What can hang from each mark:
G: A T
W: G P
B: C N
C: B K T W
N: B
S: K
J: P R
A: G R
T: C G
P: F W
R: A J
F: P

Known rows, with every way that one mark hangs from another:
(F (P (W (G (A R) T)))): [  5  15  13  -1 -21 -44 -38 -10 -35  -1  18  27   2 -34   5   1  21  28
 -13  59  13 -17  12 -25 -15  40  30  28  30  14  -6]
(G (T C)): [ -5  37  -3  37  12  19  35  -5 -19  -9  -2 -28 -13  16  34 -10  11  24
  34 -12 -13 -14 -10  50 -16 -26   9  16   3 -17   2]
(F (P (W (G A (T C))))): [ -2  14  12   4 -21 -39 -24  -8 -27   5  15   8  -2 -22  19   2  15  37
   3  53  14 -24   8 -19 -16  26  34  27  34  18 -10]
(R (J (P (W G)))): [-39  26  -5  29 -10  34 -57 -15  -1  13  13  38  -9  -4 -18  -7   0   9
  23  25   1   3   9  -6 -29  -2 -19   3   1  21  -9]
(B (C K (W G)) N): [ 11 -50  14  -6   5 -14  34  45  17 -27  -3 -18   0  50  34  25 -10 -84
 -15 -55  -1  34  18 -38  35  -9  18  38  -9  14  -6]
(W (G A) P): [ 57  -6 -18 -40   3  16  -7 -38   7  40  50  10  34 -17  -8 -74 -26 -14
 -46  29  23  57 -28 -33  22  -4   9 -11 -56  23  38]
(G A (T C)): [ 29  25   4   9  12  20  27 -19  -9   5  27 -27 -17  -1  44 -23  16  -8
   8  31  20   6   9  22  -7 -40 -10 -10   8 -36  16]
(F (P (W (G T)))): [-12  21  10  13 -19 -37 -34   2 -39  -3   9  16  12 -24   5   1  13  44
   1  35   1 -22   0 -11 -15  37  44  45  30  19  -7]
(P F W): [  8  23  -5 -17   6  -5 -12   7  -3   9 -29  37 -17 -41  -3 -12 -29   0
  13   8   1 -13 -22 -13  -6  10   5  55  16  28   3]
(B (C T) N): [ -3 -12  22  33  51 -23  28  49  29 -17  -8 -23  -3  -9   3  33 -38 -46
 -26 -64 -19  -5  15  19  22  25   1  12  17   4 -11]
(B N): [-13  -6  10  42  17   3  -2  13   0  -4  16 -16 -11 -16  11  11 -22  -6
   4 -44  -6  17  15  47  -2   9  17  25 -15  -1  20]
(A G (R (J (P F W)))): [-68  33 -17  47   0   8 -24  -8  -8 -15 -17  35 -23 -27 -22  32   4  18
  33 -15 -13 -41  11  32 -23   0 -29 -29 -23  25 -14]
(F (P (W (G (T C))))): [-14  19  10  13 -21 -41 -22  -3 -32   0   7   9   1 -17  15   6  13  47
  12  38   3 -31   1  -9 -19  30  41  35  33  26 -14]
(A G (R J)): [-67  25 -20  60   0   2  -7  -9 -12 -29  -6  19 -19 -27 -27  37   3  36
  31 -39 -12 -31  15  35 -33  -9 -14 -46 -48  15   0]
(W (G (A R) (T C))): [ 58  11   4 -18   5  12   7 -39  -1  15  37  10  -9 -11  23 -31  25 -16
 -16  52  16  17   1 -10   4  -6 -12 -12  -6  -6   3]
(G A (T (C B K))): [ 15   0  16 -11  -9   8  29  -5 -21   2  13 -37 -13  19  45 -14  26 -13
 -14  42  29  -5   1  16  -7 -35   5 -19  12 -48  13]
(R (J P)): [-53  19  -9  49  -9  42 -45 -14   0   8  15  20  -3   3 -22  -2  -1  16
  29  -3  -1  -3  12  14 -29 -12 -19 -12 -14   5  -2]
(S K): [ 14  20   9  25   7  30  28 -19  23   4  16  10   3 -52  -8   0 -27  42
  27 -48  22  20  15  19  -1  -6   8   8 -23  10 -14]
(G T): [ -2  41  -3  38  14  26   9   6 -35 -16   3 -13   9   3  12 -21  11  16
  12 -19 -19   3 -10  47  -7 -13  18  34  -3 -33  19]
(R A (J (P F W))): [ -3  -1  -1   4 -12  32 -62 -44  15  17  16  52 -30 -26 -32  -1   5 -30
   5  59  28  14   7 -26 -34   3 -63 -21  -2   4   4]
(W (G (A R) T) (P F)): [ 97   7 -20 -63  18   5  -7 -44  -9  31  18  23  18 -14   8 -85  -6 -46
 -62  69  10  49 -43 -24  28   2  -6   0 -33  14  45]
(C B K): [-52 -39  20 -11 -43  -7  12  29 -30  -7 -13 -19  19  21 -14  12   7  18
 -27 -20  18 -23 -18   4 -11   4  45  -4 -16 -27  -1]
(J P (R A)): [-39  21   3  15   3  24 -46 -36  22  26  24  35  15 -16  -9  -7   5  -3
   9 -11  12 -13  22  15 -14  15 -47  24  -6 -11 -35]
(N (B (C (T (G A)) W))): [ 37 -14  23  13  38  -3  56  -3  46   4 -25 -48  31   3 -31  15  -8  13
  24 -45 -17   1   7  -4  55 -10  14 -12  11  -5 -24]
(P F): [  4   4 -13   2   7  13   5   1   2   7 -13  12   1 -26 -11 -17 -25   8
  11 -29  -2 -14 -26  12   6  -2   8  23 -16   8  12]
(P F (W (G A))): [ 51  11   0 -52   5  -3 -24 -10   5  26  -4  47 -10 -49   1 -31 -20 -25
 -14  49  18   9 -24 -43   9  12  -3  43  16  31   6]
(G A (T (C B W))): [ 45  -7   4   0  11   0  29  -9 -16   5  20 -31 -11  14  33 -15  18  -1
  -2  40  21  14   6  14   3 -36   0 -23  23 -40  16]
(F (P (W (G A T)))): [  0  17  13   4 -19 -37 -37  -3 -35   2  19  17   9 -29   8  -4  15  34
  -7  50  13 -15   7 -20 -12  32  38  35  31  11  -2]
(B (C K T (W G)) N): [ 24 -54  17 -34  18 -23  32  70  34 -34 -20 -29   5  50  15  34 -13 -75
 -39 -67 -21  35  17 -39  38   8   7  17  23   0  -4]
(T (C B K) (G A)): [-39 -15   0  -4 -25  -1  54  -2  24   2 -20 -91 -10  53  32  35   7  13
  41  -1   1 -36   4  20   0 -31  -1 -53 -13 -38  -8]
(F (P (W G))): [-19  10   9  11 -25 -39 -35   0 -29   2  14  21  12 -30  -4   5   4  48
   3  27   7 -23   4 -21 -15  40  44  37  22  28 -11]
(A G (R (J (P W)))): [-77  34 -14  56  -3  11 -24  -9 -10 -19  -6  31 -20 -24 -24  35   9  26
  35 -20 -12 -38  19  34 -28  -1 -27 -33 -25  20 -15]
(C B K (W G)): [ 11 -79   5 -56 -49 -13  11  36 -19 -12  -9 -12  30  59 -16   5  18   6
 -30 -13   7  30 -16 -45  18  -6  44  -4  -3 -15   6]

Rows:
[  7 -35  -9 -41   2 -10  51  58  28 -30 -27 -20  30  52 -11   7 -22 -39
 -28 -73 -16  21  -4 -60  29 -14   6   2  -1   1  -4] => (B (C K T (W P)))
[ 14 -20  -5   6  29 -12  44  47  30 -23 -11  -7  22  14 -24  19 -26 -14
  -6 -72 -21   6   7 -35  29  -1  -2   1  17   1 -19] => (B (C T W))
[ 52  11   1 -15   4  11  -5 -42  -1  13  34  15 -16  -8  19 -28  25 -17
 -14  62  16  19   3 -15  -7 -10 -17 -23  -8  -3   7] => (W (G (A (R J)) (T C)))
[ -6  18  -8  -9  20  16 -12  17  41 -11 -13 -35  10   3 -37  21  -2  17
   0 -25 -41   0  20  16   4  16 -41 -51  25 -45   8] => (C (T (G (A (R (J P))))))
[-26  18  -2  25 -11   7 -37 -29   0  -1   6  53 -25 -22 -25  11  12   4
  11  26   4 -10  26  -8 -37  16 -33 -15  -8  18 -13] => (A (R (J (P W))))
[ 74 -12 -23 -60   9  13  -8 -37  11  45  29  19  29 -22  -6 -81 -34 -29
 -51  39  22  49 -45 -37  32  -2   4  -5 -49  30  41] => (W (G A) (P F))
[ 29  12  10 -23 -12   9  28 -23  -7  -9  15 -13 -31  12  47  -9  41 -32
 -11  45  26   1  21  -4 -16 -32 -21 -21   5 -39   9] => (G (A R) (T (C K)))
[ 14 -45  -4   6  -9 -18  43  -6  10  17   4 -19  -6  25   4   9  -8  45
  26  -4   8  -8 -10   1   0 -13  17 -30   2  21 -19] => (T (C B (W G)))
[ 21  13   6 -18 -13   9   9 -28  -8 -12  10  -6 -42  17  43  -4  42 -33
  -8  61  27   6  26 -12 -33 -38 -30 -36   2 -33  14] => (G (A (R J)) (T (C K)))
[-79  28 -17  65  -3  17 -18 -11  -8 -20  -1  23 -14 -19 -25  34  10  28
  35 -32 -14 -38  18  42 -24  -5 -26 -44 -37  14 -12] => (A G (R (J P)))
[-55  23  -4  42  -3  -8  40   5 -30 -33 -23 -18 -17   3  13  35  26  30
  23 -31 -16 -53  -4  64 -15 -12   3 -30 -21 -11 -11] => (A (G (T (C B K))) R)
[-65  30  -4  29   7  25 -39 -26  16  17  17  25  17 -17  -9   5   3   7
  22 -33   5 -27  18  37  -9   6 -44  14 -14  -9 -35] => (J P (R (A G)))
[ 18 -66   7  22   9 -34   6  29 -17  -2   0 -19   9  15 -17  21 -16  20
 -11 -24  -5  28   5  22  15  11  35  -4  13  -9  17] => (C (B N) W)
[-71  27  -7  52   1  14  42  27 -34 -26 -20 -48   3  17  21  22   7  43
  38 -60 -20 -45 -20  79  -4 -34  28  -9 -20 -19   0] => (A (G (T (C B K))))
[-28   4 -11 -15 -26  12  54 -16  42 -11 -16 -73 -27  50  41  34  18  -6
  55 -11  -4 -23  24   0  -7 -36 -27 -46 -24 -29  -7] => (T (C K) (G (A R)))
[-44  20  -9  53  -2  49 -42 -30  -8  -8  23  12 -15  -7 -23  11  22  -7
  23  13   6   3   8  32 -27 -21 -53 -43 -22 -23  10] => (R (A (G T)) (J P))
[ 25 -56 -17  -1  -1 -27  17  11 -20  12  -1 -11  36  21 -36 -19 -27  37
 -21 -14   0  34 -24  -4  17  -1  37 -18 -16   7  25] => (C B (W P))
[ -8  23   2  -9  -3  36 -34  -6   7  34   3  41   8 -18  -3 -27  -7 -14
  13  19  -3 -13 -16   1  20  19 -15  48  27  23 -23] => (J (P F (W G)))
[ -6  26  -1  17  -6  10 -40 -32  -8  -2   7  52 -22 -15 -17  -1  24  -5
   3  43  -3  -2  18  -7 -31  18 -31  -8  -1  13 -11] => (A (R (J (P (W (G T))))))
[ 43 -71   8   1   8 -33  -1  20 -14   7  10  -9  16  15 -17   8 -10  11
 -24  -4  -5  40  -5   5  27  19  37  -4  10   3  14] => (C (B N) (W G))
[-43  44 -13  56  13   5  20   2 -33 -36  -9  -1  -5 -20  -2  21  19  27
  23 -44 -27 -33   2  66  -8  -6  -1 -11 -28 -13   2] => (A (G T) R)
[ 89  10 -22 -57  21  16  -5 -32 -11  34  19   8  28  -7  12 -90 -15 -39
 -55  55   9  53 -52 -17  34  -8   6  10 -33  10  50] => (W (G A T) (P F))
[-30  -8  12 -12   2  -1  42  52  23 -29 -21 -16  18  21  -9  22 -14 -32
 -24 -70  -9 -22   0 -32  14   1   5   6   2  -9 -24] => (B (C K T))
[ 36 -97  21 -89 -16 -37   1  80   9 -25 -34 -38  22  62 -27  30   9  -6
 -71 -32 -27  47  -4 -26  27  27  28 -26  52 -34  18] => (C (B N) K T (W G))
[  7 -60  -8 -41 -36 -15  49   4   7  10 -11 -32   2  62  16  -3  -4  20
   3  -5  13   8 -21 -25   0 -25  27 -28 -16  20  -4] => (T (C B K (W G P)))
[-43  47  -3  -6  14   5 -53  -7  10  30 -25  50   7 -19   9 -14 -14  -2
  20  -1  -5 -36   3  13  -8  20 -27  71  29  23 -42] => (J (P F W) R)
[ 43  33  -3 -36  14   0 -19   0 -15  11 -25  39  -9 -30   9 -32 -10 -16
  -4  39  -8   2 -37 -15   6  14   8  65  25  25   6] => (P F (W (G T)))
[-17  34 -14  21   4  20 -13 -22  21  -1   2 -26  -4   1  -4  15   6  -5
  38  13 -17  -1  29   8   0  -4 -36 -23 -11 -29   6] => (T (G (A (R (J (P W))))))
[ 60  27   0 -48  14   1 -24  -8 -10  18 -11  40 -12 -38  14 -39  -8 -31
 -17  60   9  12 -28 -28  10   8   0  53  27  15  13] => (P F (W (G A T)))
[-16 -18  20  -5  26 -15  35  61  38 -32 -27 -61  -1  35  23  46 -18 -76
 -25 -65 -22   1  23  -1  30   8  -5   3  13 -27  -3] => (B (C K (T (G A))) N)
[-15 -64   8 -10 -29 -22  48  24   8  -6 -18 -44 -23  56  29  35   0  13
  19 -27  10  -3   5   4  -8 -24  23 -20   5   2  -8] => (T (C (B N) K W))
[ 64  19 -27 -37  21  16   0 -23 -18  25  -1   8  31   5   5 -82 -19 -18
 -37  25 -14  38 -64   3  27   2  19  28 -35  24  41] => (W (G T) (P F))
[ -6 -63  -3 -65 -21 -23  25  82  14 -40 -64 -77  35  84 -39  46  11  29
 -20 -62 -51  15  -5 -12  23   6  18 -42  43 -66  14] => (C B K (T G) W)
[-25  23  -9  14  -5  31 -58 -15   1  18  -3  43 -13  -7 -17 -11  -5  -2
  20  32   0  -2  -3  -9 -22   0 -22   7   5  25  -6] => (R (J (P F (W G))))
[-54  34 -10  39  -3   4  40   3 -23 -38 -20 -16 -21   5  20  32  27  22
  33 -43 -21 -45   2  57 -16 -20  -4 -22 -26  -8  -8] => (A (G (T (C K))) R)
[  9  -3  -1  -6 -12  33 -66 -50  17  22  21  57 -27 -26 -32  -7   7 -35
  -1  68  28  20   2 -35 -28   8 -62 -20  -3  10   2] => (R A (J (P F (W G))))
[ -7   6  11   2 -25 -39 -37  -5 -25   6  24  21  10 -36  -1   1   6  38
  -6  42  18 -17  10 -31 -12  34  36  28  23  22  -6] => (F (P (W (G A))))
[ 35 -27 -28 -20  -4   1  46 -16  27  18   0 -15  -8  31  17 -20 -22  19
  32 -17  -1  20 -18 -18   7 -30   3 -12 -20  41   2] => (T (C (W G (P F))))
[ 24  18   7 -23  -4   4 -23 -11   0  17  27  36  -2 -41  -2 -21 -10  -3
  -7  34  20  21   2 -37  -4   9   5  33   6  20   1] => (P (W (G A)))
[ -2 -37  27   6  30 -38  -5  49  -1  -1 -17 -30  12 -21 -43  28 -25  36
 -54 -29 -22 -10  -8  55   4  53  20 -33  43 -29   9] => (C (B N) T)
[ 18  -3   0  -6  -4  14 -29 -36  13  16  33  36 -17 -38 -13 -12   6 -26
 -16  45  35   8  27 -25 -12  -5 -39 -37 -15  -9  10] => (G (A (R (J (P F)))))
[ -1 -38   8 -13  24 -21  44  78  40 -46 -42 -63   4  66  18  55 -14 -68
  -9 -88 -42  23  25 -15  38   0   0  11  22 -21  -1] => (B (C K (T G) W) N)
[ 22 -15  25  37  26  -2  56 -16  25   8 -14 -23  27  -4 -23   6  -9  17
  34 -45   0  -6   1  -3  43 -17  32  15 -11  21 -31] => (N (B (C W)))
[-18  29   2 -20   8   6 -59 -31  22  32  -8  60  -3 -32  -1 -10  -5 -25
   5  24  13 -20   6  -5 -13  25 -55  52  23  11 -37] => (J (P F W) (R A))
